What can hang from each mark:
G: V
M: B S
S: M V
F: V
B: M V
E: V
V: B E G U W Y
W: M V

Each row was made from one small tree. The marks that hang from a mark follow it in brackets, in alphabetical order. Every link used is in the known rows. Write each row's tree.
Known rows:
M(S(V(B U W Y))): [ 12  -4  -1   6   1  -4  20  -1  -2  -6  -4   4   2   2   2  -1   4  -4
  10   2   1   2   8  -1   1   2  -7  -1   1  -1  -6   0  -1  -3   3   1
  -1  -1  -4   6   0   2   0  18  -5   0   2   0   1 -21   2   0 -13   4
   3   1   2  -5  -4  -2  24  -1]
S(M(B) V(E G W)): [ -2   3   4   0  -6  -6 -16  -1  -2   8   2   2  -4  -3  -3   4   8   2
   0  -4   5  -2  -5  10  -1   0  -4   1  -1   2   5   3  -5  -6   3  10
   1   2  -3  -7   3  -5   8  37   3  -9  -1  -7   0  27   0  -8  11   1
  14  -1 -11  -6   5  -2 -22   0]
W(M(B(V(E G U)) S)): [ -7  -1   7  -5  -1  11  11  -3   2   7 -28  -2  -2  11   6  -7   3   3
  -8  -2  -1   1  -2   1  -3   0   9   3  -7   2   5  -5   3  -1  -1  -4
   7  -1  -5  -2   5   3  -4 -20   7  -4  -4  -1   4  35  -1  -3  -4  -1
  -8   5   8  -2  -4   3  22   6]
V(B E G W Y): [  2   4  -3   1  -2  -3   0   3   0  -1  10  10   4   2  -4   3   9  -4
  25  -3   0  -5 -10   4   0  -1  -6  -2   6  -2  -4   5  -5   2   1  11
  -1  13   2  -1  -5   0  10  -5   4  -1   2  -2  -2 -31   1   2   8  -4
   6   2  -7   0  -1   1  -7   2]
W(V(B E)): [ -4   9  -1  -2   3   5  -8   0   2  -7  13  -6  -1   4   0   3  -4  -5
  -7   1  -1   4  -1   1   2   0   1   3  -4   1   4   0   1  -2  -1  -8
  -2   1  -4  -6   4  -4   0  -6  -1  -2  -1   7  -1 -23  -1  -7   6   1
  -1  -3  -3  -2   3   1  -9  -4]
F(V(B E G U W)): [ -3  -1  -5  -5  -4  -2   0   4  -2   6  19  12   0  -8   0   5   2  -8
  29  -4  -1  -2  -5   9   3   0 -13   2   2   0  10   2  -5   0  -1   8
   4   9   2  -1   1  -1   3 -20   4   6  -3   8   3 -30   1  -2  -3   0
   3   5  -3  -8   3  -4 -11   2]
S(M V(E G U Y)): [  6  -7  -4  -2 -11  -1 -11   1  -3   9  16   5  -1  -8   0   7   0   7
  14  -3   2  -4  -2   3  -1   3  -2  -2   3  -1   3   1   0   0  10  13
   1   0  -3   2   1   2   5  33  -5   0   6  -7   3   6   1  -4  -1  -5
   2  -5   4   4   0  -2  -5   9]
M(B S(V(W))): [  7   3   8   7   2  -7   8  -4  -2  -7 -19 -10  -4   2  -2  -3   2  -3
 -27   2   3   7   8   1   2  -1   0   0  -4   1  -4   0   2  -5  -4  -9
  -4  -7  -5  -4   4  -2  -1  13  -1  -6  -4   1  -2  30   0  -5   1  12
   5  -4  -8  -7   2  -3  22  -6]
G(V(U W)): [ -2  -3  -4 -10   3  -4   0   2  -1   3  23  -6  -3   7  -2  -1  -6  -4
  -7   2  -1   4   9  -1   0  -1   9  -2   3   2   1  -2   3   3  -6  -8
  -3  -1   4   2   1  -2  -6  -7  -2   4  -2  12   1   6   1   1  -5  -1
   0   2 -11   5   6  -4 -11  -9]
F(V(E G U W(M) Y)): [  7  -5  -2 -10  -2   3  10   2  -2   3   9   8   2 -19   1  -4   0   4
  27   1  -3  -6  -4   3   4   0  -6  -2   0   0   4   3  -4   2   0  11
   6   5   2   0  -2   6  -1 -15   5   2   1  -7   1  -2   1   2  -4  -8
   2  -1   3   0  -2  -3   2  11]
V(E G U W(M(B)) Y): [  1  -4   3  -4   0   7  11   2   1   4 -17   9   2  -1   1  -7  11   6
  20  -2  -4  -7 -11   2  -3   0  -1   0   0  -7   3   0  -4   1  -1  12
   5   7   0   0  -4   0   4 -13   7  -2   1 -11   1  26   1   2  -2  -6
   3   4  -4   1  -1   3  -5   4]
W(M(B(V(E U Y)) S)): [ -6  -1   9   0   4   8  17  -5   4  -2 -27  -3   1   9   6 -10   2   9
  -8   3  -3   1   5  -6  -1   0   3   4  -6   0   3  -4   4   0  -1  -3
   5   0  -5  -3   1   2  -7 -11  -1  -3   1  -7  -1  26   0   2  -9  -1
  -7   1  15   0  -6   4  32   4]
S(M(B(V(Y)))): [-17   2   3  13   2  -3 -14  -5   4  -1 -16  -6  -3   6  -2  -1  -4   8
 -29  -2   2   2   2  -5   0   0   3   1  -1   2  -3  -2   5   0   0  -5
   3  -6  -1   1  -1  -5  -2  17  -6  -3   2  -8  -4  29  -1   8   3   2
  -6  -2  14  10  -2   1 -12  -5]
G(V(B E U)): [ -7   1  -4 -12  -1   1  -9   1   1   3  28  -1  -1   5   0   3  -6  -3
   6  -1  -2   2   3  -3  -2   0   4   3   0  -1   7  -2   4   2  -1  -2
  -1   5   4  -1   1  -3  -1 -11  -4   4  -2  13   2 -22   1  -2  -4   1
  -4   3  -9  -2   3   1 -16 -10]
B(V(U W(M) Y)): [  0  -4  -2  -3   5   3  17   0   1  -1  -3   0   1   4   4 -13  -4   5
   0   4  -4  -1   8  -6   0   0   7  -2   1   1   2   1  -1   4  -4  -4
   5  -1  -3   3   0   1 -10   0   0   2   3  -6  -2   9   0   9  -7  -8
  -1   1  14   9  -1  -1  -1   1]
F(V(G)): [  2  -1  -5   6  -2  -3  -8   1  -2   1  10  -7  -5 -17  -3   5 -10  -3
 -18  -5   1   4  -4   2   7  -1   1  -2  -1   2  -4  -1   3   3  -2  -7
   1  -8   3   1   2   3   0 -26   1   6  -3   8   1   4  -1  -1   4   4
  -9  -3   1   4   2  -5  -6   0]
V(B(M) E G U W Y): [-10   0  -4  -3  -2   0 -15   6   1   7   2  15   5   0   4   6   6   1
  33  -1   0  -7  -9   4  -4  -1  -5  -1   8  -1   5   0  -7   1   2  13
   0  11   2   3  -5   1   4  -4   4   3   2  -3   3 -27  -1   4   0  -9
   3   8  11  -6   0   3 -14   4]
E(V(B G U W Y)): [  2  -4  -8   2   0   6   6   2  -1  -1   1  12   1   9  -2   4   0  -9
  24  -5  -1  -3   3  -3   0  -1  -3  -2   9   1  -6   1  -4   2  -2   2
  -2  -2   5   8  -5   1  -2 -13   1   8   1   1   3 -16   1   8  -6  -5
   4   4  -2   3   0   2  -6   2]
G(V(E U W(M(B)) Y)): [ -5  -1   6 -15   2   4   8  -2   1  -1   3   0   1   2   1 -11   1   6
  10   3  -5  -4   3  -6  -2   0   1   0  -4  -3   4   0   0  -1  -3   4
   2   3   3  -2  -4  -2  -5  -2   0  -4  -3  -6  -2  27   1   4  -5  -5
   4   3 -12  -1   1   2  -8  -3]
W(M(B S(V(E G)))): [  6   1   9  -2  -2   6   7  -4  -1   0 -20  -8  -3  -5   2  -5   2   3
 -17  -2   1   2  -6   3   0   1   3   2 -10   1  -4   0   1  -4   3  -3
   1  -6  -4  -6   6   5   3   4   5 -12  -4  -5   1  35  -1 -10   6   7
  -1  -2  -8  -7  -2   2  19   5]
F(V(W)): [  2   2  -2   1   1 -10  -1   0  -1  -4  14  -8  -3 -14  -3   0  -7  -5
 -16   4   1   5   3   4   7  -2  -3  -2   0   3   2   1   0   1  -8 -10
  -1  -4   3  -4   1  -1  -3 -10  -1   5  -3   6  -3  -3  -1   2   3   4
   3  -5   0  -1   3  -6  -5  -4]
M(B S(V)): [  3   1   6  14   2  -3   4  -4  -1  -6 -22 -14  -5   0  -1  -1  -3   0
 -40  -1   3   8   5  -5   3   0   1   0  -8   1  -5  -3   5  -5  -1 -14
  -4 -11  -4  -3   6  -1  -1  11  -4  -3  -3   4  -2  36  -1  -7   0  14
  -5  -6  -6  -3  -1  -1  23  -5]
M(B S(V(E G U W))): [  4   0   5  -2  -5  -1   9  -1  -4   3 -14   3  -2   6   1   2  10  -4
   6  -4   2   0   1   7   0   0  -5   0  -2   0   5  -1  -2  -5   0   4
  -1   3  -7  -3   4   1   4   7   4  -3  -2   1   4  27   1  -9  -5   4
   6   1  -7 -10  -1  -2  24   4]

Which tree is each row?
[  8   1   0   9   1  -3   7  -2  -1  -5  -3 -10  -2  -1   0   1  -4  -6
 -23   1   3   8   4  -2   1   1   0   1  -4   1  -7  -1   3  -3   2 -10
  -4  -8  -3   0   6   2  -1  11  -3  -1  -3   8   0 -21   0  -7   1  11
  -3  -4  -1  -5   0  -1  15  -6]
M(S(V(B)))
[  4   1  -6   8   1  -3   2   3   0  -2   1   8   3   2  -3   3   6  -7
  11  -4   1  -2  -7   1   1  -1  -3  -3   6  -2 -12   2  -3   3   1   5
  -1   4   2   6  -4   1   7  -9   4   0   1  -1  -1 -23   1   6   5   0
   1   3  -4   5   0   0  -9  -2]
V(B G W Y)
[  0   6   1  -9   6  11  -2   1   2  -6   5  -7  -1  -1   1  -7  -8   1
  -7   4  -3   2  -4   0   0   0   6   4  -7  -1   4   2  -1  -3   1  -8
  -1  -2  -3  -6   7  -1  -4  -1   4  -8  -3   1  -1 -19  -2  -5   8  -1
  -1  -3  -5  -1   1   3 -15  -2]
W(M V(B E))
[ 13  -2   1   7  -1   5  15  -2  -2  -6 -20  -3   1  -8   2  -4  -3   1
  -5  -2   1   1  -2  -3   0   3   1  -1  -5   0 -17   2   0  -2   8   0
   1  -7  -1   7   2   9   3  10   3 -10  -1  -6   1 -12   0  -1   0   4
  -6   0  -2   0  -5   2  22   3]
W(M(S(V(B G Y))))
[ 7 -2 -2 -7  1 -4  1  4  0  5 17  0  1  3 -1  0  3 -3  6  5 -1  1 -2  5
 -1 -2  3  0  3 -2 11 -1 -1  4 -5  1 -2  8  0 -6  1 -4 -1 -8  1  7  1  9
  0 -5  0 -5  1 -1  6 -2 -3  0  3 -2 -7  0]
V(E U W)
[  3  -1  -3  -1   2  -2   7   2   0  -1  12  10   6   3   0   0   6  -1
  26   4  -2  -3  -1   1  -2   0  -7   0   5  -5   5   1  -3   2  -1   9
   0  12   1  -1  -4  -3   5  -3  -1   5   4   2   0 -33   2   2  -3  -3
   5   1   1  -1   1   0  -7   0]
V(B E U W Y)
[  7   1  10  -6   3   3   9  -1   0   1 -27  -3   1   1  -2  -7   9   1
  -5   1   2   0 -10   6  -2  -2   5   1  -5  -2  -2   1  -3  -2  -3   2
   1   4   0  -7   2   3   4 -10  13  -9  -7  -6   0  27  -1  -6   9   3
   5   1 -13  -6  -1   3  18   2]
V(E G W(M(B S)))
[ 13  -6  -1   9   0  -2  14  -2  -2  -5  -8  -6   0  -2   0   1  -3   3
 -12   2   0   4   9  -6   2   2   1  -2  -2   0  -6  -3   6   0   2  -6
  -4  -9  -4   5   1   4  -4  10  -7   4   4   2   2  11   1  -3 -12   5
  -7  -6   7   3  -5  -3  36   3]
M(S(V(U Y)))
[ 8 -6 -4  6  5 -5 10  2 -1  0  3  1  2  1 -3 -2  0  2  2  3 -2  1  1 -1
 -1 -2  2 -3  6 -2 -2 -1  1  5 -4 -1 -2  0  1  4 -3 -2 -1 -6 -2  8  5  1
 -1  1  1  5 -6 -2  1 -1  2  9  1 -2  0 -1]
V(U W Y)
[ -6   5  -2   0  -5   0  -3   0   2  -1  12   1   1   9   1   4  -2  -2
  -1  -3  -1  -2   3  -1   3  -1   1  -2   3   5  -1   2   2   4   1  -2
   2   5  -3  -1  -3   1   3 -15  -1   1   4  -2  -2   8   0   3   6  -7
  -6  -2  12   6  -2   0   4   8]
B(V(E G Y))
[  6  -1   9   4   9   3   8  -2   1  -4 -35 -16  -2  -3   0 -11  -4   5
 -39   4   1   6  -6  -1  -2  -1  12   3 -10  -2  -8  -6   6   0  -4 -12
   0 -11   2  -3   5   2  -4 -13   5  -4  -6   1  -2  33  -3  -3   3  11
  -7  -3  -5   2  -2   2  18  -5]
W(M(B S))
[ -6   7   1   0  -1  -4  -2  -2   5  -4  13  -3   1   9   0   2  -5   2
 -12   3  -2   0   6  -5   3  -1   0  -3   1   5   5   2   3   3  -1  -6
   0   3  -3  -5  -2  -2  -3  -8  -7   4   6   0  -5   1   0   3   5  -5
  -3  -5  16   6  -1  -1   6   2]
B(V(E Y))
[  8  -5  -2   7   0   0  10  -2  -2  -1  -2  -5  -2   0   2   1  -3  -3
 -10   1   1   6   6  -1  -1   2   0   2  -3  -1  -3  -4   4  -2   3  -7
  -3  -7  -4   4   6   1  -3   7  -4   2  -1  11   4 -17   0  -5  -9  10
  -5   0   1  -4   0  -1  18  -4]
M(S(V(B U)))
[  1   0  -6  13   1   0  -2   3   2  -1   0   3   1  -2  -2   5  -1  -4
  -1  -7   0   0  -8  -2   0   0   0  -1   4  -1 -14   0   1   5   4   1
   0  -1   4   7  -4   2   7 -16   2   1   1   2   0 -21   0   5   4   2
  -9   2  -2   7  -2   1  -5  -3]
V(B G Y)
[  2  -6  -6   1  -8   0 -10   2  -2   8  12  11   0  -7   0   8   3   4
  26  -5   2  -5  -3   3  -3   3  -6   1   3  -2   2   2  -3  -1  12  16
   2   2  -2   4   0   1   7  35  -3  -2   5  -3   5 -24   1  -3  -2  -3
   0   1   3   0   0   1 -16   5]
S(M V(B E G U Y))
[  4  -2   1 -25   2   3   5   1  -1   5  25  -5  -1   1   1  -9  -4   3
   6   6  -4   0   4  -1  -2  -1  11  -1  -2   1   9   0   0   1  -5  -2
   0   3   4  -5   2   0  -7  -6   1  -2  -3   4   0   5   0  -1   0  -7
   6   2 -12   0   5  -2 -13  -2]
G(V(E U W(M)))
[ -9   3  -3   1   1   3 -19   3   1  -2  -6   6   2   6   1   6  -2  -7
   7  -5   2  -3   0   0  -1  -2   0  -2   8   7  -6   3  -5  -1   0   0
  -6  -6   8   5  -6   3  -2  -4   2   3   0  -4  -1 -17  -2   9   6  -7
   7   5   6  -4   1   4 -12   0]
E(V(B(M) G W Y))
[-11  -4  -7   4  -2  11 -21   3   1   3  -6   7   1   3   4   8  -8  -1
   8  -6   0  -3   1  -6  -2   0   5  -1   7   3  -4  -3   0   2   2   1
  -3 -11   7  11  -4   4  -6 -14  -1  11   2   1   4 -12  -1   8  -5  -6
  -6   6  13   2  -2   4 -11   1]
E(V(B(M) G U Y))
[ -2  -3   4   0  -4  -5  -4  -3  -1   3  -2   6  -1  -3  -1   0   8   8
  11   1   1  -4   3   1  -1   1  -8   1   1  -3  10   2  -3  -5   4  12
   0   2  -4  -3  -1  -6   2  45  -6  -4   4 -11  -1  22   2  -2  -3  -1
  11  -4   0  -2   2   0 -13   3]
S(M(B) V(E U W Y))
[-11   7   1   3   2  -2 -23   3   3   0   3   0   4  -4   2   5  -2   4
  -1   4   0  -3  -4  -1  -1  -1  -1   1   1   0   4   0   0   0   2   2
  -2   3   4  -3  -4  -1   0  -1  -2   2   3  -1  -4 -30  -3   3   8  -2
  -3   0  15  -2   0   4 -14   0]
V(B(M) E Y)
[  4  -3  -4  -4  -4  -3   4   2  -2   1  15  10   1 -12  -1   5   2  -2
  27  -2  -2  -4  -2   4   6  -1 -11  -2   3   0   5   2  -3   2  -1  10
   3   8   1   1  -5   3   2 -16   1   8   2   0   2  -6   2   2  -5  -6
   1  -2   5  -2  -1  -4   6  10]
F(V(E G U W Y))
[-19  -5   1   7   2  -1 -14  -2   1   9 -13  -5  -6   7   1  -1  -6   9
 -26  -1   1   3   3  -1  -4   0  10   5  -1   1   6  -7   6   1  -3  -6
   4  -8  -2   2   5  -9  -5  13  -5   3   0   2   2  34  -1   3  -5   2
  -7   1  11   7   3   0 -21  -7]
S(M(B(V(U))))
[ -2  -1   3  14  -3  -5 -12  -4   1  -2 -11  -6  -4  -9  -4   2  -2   9
 -26  -1   3   1   0  -3   0   2  -4   0  -3  -2  -5   0   3  -4   5  -1
  -1 -12  -1   1   0  -3   1  40  -9  -5   3  -9  -3  30   0   1   2   6
   0  -7   0   6   1   0 -17  -2]
S(M(B) V(Y))
[ -8   8  -1 -10   0   0 -12   0   2  -2  28  -7  -1   3  -4   4  -9  -4
  -8   2  -1   3   2  -3   1  -1   1   1  -2   2   3   0   4   1  -1  -7
  -2   5   5  -5   1  -2  -1 -11  -1   0  -4  13  -2 -26  -1  -2   8   2
  -1   0 -13  -1   5   1 -20 -10]
G(V(B E))
[ -1   5   3  -2   1  -3 -12   2   0  -2 -12   7   7   3   3   6   9  -1
  17   1   4  -3  -7   5  -3  -1  -3  -1   4   1  -4   3  -6  -1   3  10
  -3   9   2  -1  -4   6   6   0   6  -3  -2  -5  -1 -32  -2   1   7  -3
   6   6   7  -9  -5   4  20   6]
V(B(M(S)) E G W Y)
[ -4   6  -2  -3   4  -4   0   0   1  -7  17  -1   1   5  -6   0  -4  -5
   2   1  -1   0   7  -5   1   0  -3  -3   3   1 -10   3   0   1  -3  -4
  -3   3   5   3  -5  -1  -1  -2  -2  -1  -4   3  -4 -25   2   7   1  -1
   1   4 -11   4   2  -1 -11 -11]
G(V(B W Y))
